Each row comes from the steps of one walk. Every step used is in the known rows, and no mark comes twice. Write the walk behind each row, first mark first.
(in the rows, 128 means zero)
Known rows:
ranubo/dulura/sosetal: [139 110 145 197 126 103 110 130 116  82 114 116 157 131 115 181 153 147
 115 153 148 173 143  48  85 115 104 116 146]
kebik/gelat/zodi/sokif: [ 97 157 144 159 156 106 106 145 148  74 149  99 152 189 111 103  89  91
 191 167 129 208 116 179 102 139 147 161 188]
sosetal/kebik/gelat/zodi/sokif: [ 99 156 156 160 154  95 109 128 154  69 134  97 129 175 105 129  93 100
 196 143 125 196 116 173  93 140 148 144 180]
ponine/sosetal/dulura/kuzo/guruzad/dena: [139 125 138 162 162 134 107 112 122 125 165 141 122  72 165 142 200 139
 104 152 124 110 136  64 110 121 112 100 122]
gelat/zodi/sokif: [121 176 155 179 140 120 102 136 123  80 139 105 153 171  97  99 108  97
 194 180 122 208 118 160  90 143 135 155 173]
nogip/sevun: [130 168 136 181 158 152 100 153  99 141 123  94 115 173 100 179 152  92
 203 125 183 161 147 162  90 132 133 138 168]
zodi/gelat/kebik: [113 147 104 203 122 138 105 114 123 111 122 108 139 176  84 156 133 121
 150 138 140 208 118 125  47 137 134 155 156]
ponine/sosetal/dulura: [142 153 167 199 163 178  81 122 100 115 130 129 121 105 104 171 158 120
 150 156 158 175 162 110  73 113 145  70 186]
dulura/sosetal/ponine: [142 133 133 202 136 142 115 106  96  83 138 135 114  95  86 162 138 157
 154 185 150 155 136  95  84  96 106  96 208]
kebik/gelat/zodi: [113 141 149 139 147  90  95 141 147  94 168  99 146 170 121 134 111  91
 202 181 165 168 137 174  88 108 161 153 189]
ranubo/guruzad/kuzo/dulura/sosetal: [131  84 134 100 126  97 127 153  73 127 127 107 124 161 125 125 152 159
 102 129 197 139 168  81  75 125  92 119 129]
sosetal/kebik: [124 147 152 182 143 121 107 112 119 102 111  99 111 117  95 188 145 126
 160 133 160 128 151 127  83 141 127 106 156]
dena/neno/ranubo/guruzad/kuzo/dulura/sosetal: [136 101 124  92 115  93 147 144  89 129 118 114 135 177 130 119 154 150
  91 163 213 128 150  61  71 144 119 137 138]
guruzad/dena/neno/ranubo: [143 150 132 159 138 141 139 124 130 117 140 125 139 134 130 126 150 100
 119 208 174  90 118  79 101 181 159 159 149]
kuzo/dulura/sosetal: [143 123 131 155 147 108 115 122  74 101 116 103 104 127 100 159 144 133
 109 172 187 147 139  74  90 115 100 126 130]
neno/ranubo/dulura: [118 131 168 190 115 154 116 118 151  79 124 123 191 167 106 181 120 108
 134 153 176 137 177  67 107 164 147 128 139]
ponine/sosetal/dulura/ranubo/guruzad: [157 107 158 180 123 103 124 148 115 123 137 151 154 160 137 160 147 166
 140 147 178 175 173 109  65 125 135  91 176]
zodi/gelat: [116 169 121 179 147 140  83 137 101 112 106 106 127 123 108 157 112 124
 119 149 144 177 140 121  64 119 113 128 141]
dulura/sosetal: [140 125 124 178 126 108 114 130  93 104 114 112 123 129 106 156 149 147
 129 187 159 159 119  82  79 105  96 123 176]
ponine/sosetal/dulura/ranubo/guruzad/dena/neno: [180 116 144 172 155  89 136 154 112 139 153 149 132 114 168 129 191 147
 107 163 153 143 138  86  66 155 153 115 151]
dena/neno/ranubo/guruzad/kuzo/dulura/sosetal/ponine: [139 112 132 126 122 126 148 119  92 107 141 138 128 142 110 131 143 158
 117 164 199 129 162  75  76 134 128 111 173]
dulura/sosetal/kebik/gelat: [110 105 128 153 150  82 122 121 135  92 114 102  97 136 116 193 128 145
 136 135 165 139 121 108  84 107 118 111 185]
dena/guruzad/kuzo/dulura/ranubo: [136 125 133 119 148  80 128 159 112 136 130 105 175 141 166 105 167 127
 126 159 191 101 175 119 103 144 156 152 125]
ranubo/guruzad/kuzo: [109 100 139 112 122 121 116 174 109 142 148 105 168 179 136 109 147 143
 142 111 179 134 188 142  77 150 116 119 170]
kuzo/guruzad/dena/neno/ranubo: [127 166 116 143 151 123 141 105 149 104 140 110 139 129 150 119 167 101
 100 195 167  60 127  79 103 174 143 149 120]
kebik/gelat: [ 96 123 122 155 168 118 108 145 142 101 150  94 140 160 125 157 115 105
 148 147 173 144 149 154 110 133 142 136 191]
ponine/sosetal/kebik: [126 151 169 179 142 141 121 110 112 120 106 132  94 114  86 204 164 129
 142 125 144 148 166 106  76 121 116  84 175]
guruzad/kuzo: [111 129 145 126 141 151 103 154 115 135 134 101 159 143 127 112 150 121
 153 146 169 123 173 136  89 140 133 125 175]
ponine/sosetal/dulura/kuzo/guruzad/dena/neno: [150 148 119 170 181 103 114 119 125 133 158 130 123  64 177 137 228 130
  98 172 124 126 117  76  95 133 137 115 139]
nogip/neno/ranubo: [135 184 127 168 138 142 136 136 150  84 107 115 160 163  86 168 113 122
 156 183 206 130 142  88  95 150 148 120 185]
sosetal/kebik/gelat/zodi: [113 139 164 139 145  78  96 124 154  89 151  98 122 154 111 163 116 103
 207 154 160 154 135 169  80 110 161 133 178]
neno/ranubo/guruzad/dena: [137  96 146 141 110 139 143 142 115 119 161 135 142 170 128 122 125 128
 114 149 182  89 152  76  98 181 120 138 128]

Write each row's walk:
[162  81 147 134 139  85 148 154 101 122 162 132 133 149 152 119 141 141
 101 137 185  95 167  86 105 174 118 147  86]
kuzo/dulura/ranubo/guruzad/dena
[141 144 119 160 145 118 121 102 145 114 153 128 153 102 169 128 179 123
 113 208 166  90 106  63 110 160 161 140 131]
sosetal/dulura/kuzo/guruzad/dena/neno/ranubo
[108 145 110 175 130  75 130 106 172  94 139 118 201 136 162 173 186 130
 106 170 149 134 144  68 119 149 132 151 127]
dena/neno/ranubo/dulura/kuzo/guruzad
[143 129 142 163 134  73 141  82 155  75 102 116 118  99 144 184 185 150
  78 142 140  79 124   8  79 148 118 110  84]
kuzo/guruzad/dena/neno/ranubo/dulura/sosetal/kebik
[116 143 113 177 156 103  84 105 134 104 150 102 158 100 153 156 178 142
 142 165 154 138 137 115 106 115 124 107 144]
sosetal/dulura/kuzo/guruzad
[158 112 159 179 120  93 139 100 138  86 101 129 121 103 125 191 170 147
  97 152 148 110 116   6  78 153 132 118 115]
guruzad/dena/neno/ranubo/dulura/sosetal/kebik
[168 110 125 141 159  58 153 158 105 129 158 120 133 134 166 117 172 129
  95 159 181 109 145  97  93 185 141 162 100]
kuzo/dulura/ranubo/guruzad/dena/neno
[150 122 114 159 155  86 133 160 105 132 164 109 131 131 153 118 177 123
 109 149 156 123 133 112  82 177 130 149 141]
ranubo/guruzad/dena/neno
[143 147 132 159 144 136 133 101 140 128 148 152 140 100 161 143 195 125
  99 201 153 106 118  49 103 145 153 122 147]
ponine/sosetal/dulura/kuzo/guruzad/dena/neno/ranubo
[ 99 129 128 171 118  99 124 102 170  87 141 122 202 146 149 178 164 135
 115 156 153 125 158  63 128 142 117 138 121]
neno/ranubo/dulura/kuzo/guruzad
[164 138 169 199 145 135 109 126 123 117 121 151 146 116 130 163 154 144
 150 186 166 164 158 102  78 112 154  92 183]
ponine/sosetal/dulura/ranubo
[113 142 127 112 167 116 104 157  89 139 142  75 154 133 145 102 173 101
 124 127 186 107 184 128 101 149 147 136 122]
dena/guruzad/kuzo/dulura
[136 106 140 100 112  80 150 120 101 122  99 113 109 156 120 160 160 160
 102 134 205 114 150  59  60 147 122 114 128]
dena/neno/ranubo/guruzad/kuzo/dulura/sosetal/kebik
[103 127 120 180 140  79 108 116 156  90 148 107 190 122 156 175 182 138
 118 135 133 143 162  87 123 131 105 133 119]
ranubo/dulura/kuzo/guruzad
[145 132 141 183 153 143 119 100  79  81 139 127  97  93  79 165 135 144
 135 171 173 145 153  88  94 106 108 100 166]
kuzo/dulura/sosetal/ponine
[125 101 144 203 122 103 107 143 131 110 149 131 199 129 133 186 162 139
 142 150 142 190 151  79 125 140 126 145 159]
ranubo/dulura/kuzo
[135  95 139 131 133 131 127 129  76 106 150 130 115 128 103 134 138 168
 127 129 182 139 180  95  79 115 100  93 164]
ranubo/guruzad/kuzo/dulura/sosetal/ponine
[109 142 118 131 144 115 100 169 110 147 141  83 180 134 157  95 180 117
 144 141 159 117 162 138  87 136 147 133 174]
dena/guruzad/kuzo
[151 138 139 187 119 109 135 131 147  62  94 126 172 152  99 195 133 157
 118 167 180 163 134  12  83 124 123 110 158]
nogip/neno/ranubo/dulura/sosetal
[138 120 124 164 164 116  94 113 128 112 169 116 137  74 171 127 184 138
 118 159 138  92 124  80 117 137 121 117 108]
sosetal/dulura/kuzo/guruzad/dena
[167 112 119 159 143  57 150 164 122 132 157 127 148 136 171 115 175 141
 110 171 159 120 130 104  83 175 140 160 138]
dulura/ranubo/guruzad/dena/neno
[119 147 126 177 156 120  96 106 127 117 145 128 145  96 146 170 193 143
 128 158 141 155 148  97 101 100 114  90 159]
ponine/sosetal/dulura/kuzo/guruzad
[124 149 140 167 151 115 130 107 172  79 138 110 175 131 155 150 170 104
  87 154 151  85 157  49 107 183 149 140  88]
kuzo/guruzad/dena/neno/ranubo/dulura
[138 115 158 116 147 109 131 148 117 127 124 119 157 148 143 117 143 131
 133 163 200 108 184 117 105 149 145 146 126]
guruzad/kuzo/dulura/ranubo
[108 127 172 164 114  89 127 110 173  43 113 123 153 195 105 154  84 124
 164 152 129 199 110  85  92 133 144 141 160]
neno/ranubo/dulura/sosetal/kebik/gelat/zodi/sokif
[127  89 142 113 109  89 137 177 126 143 141 126 185 186 157 104 145 164
 142 135 183 129 186 133  78 147 127 134 168]
dulura/ranubo/guruzad/kuzo
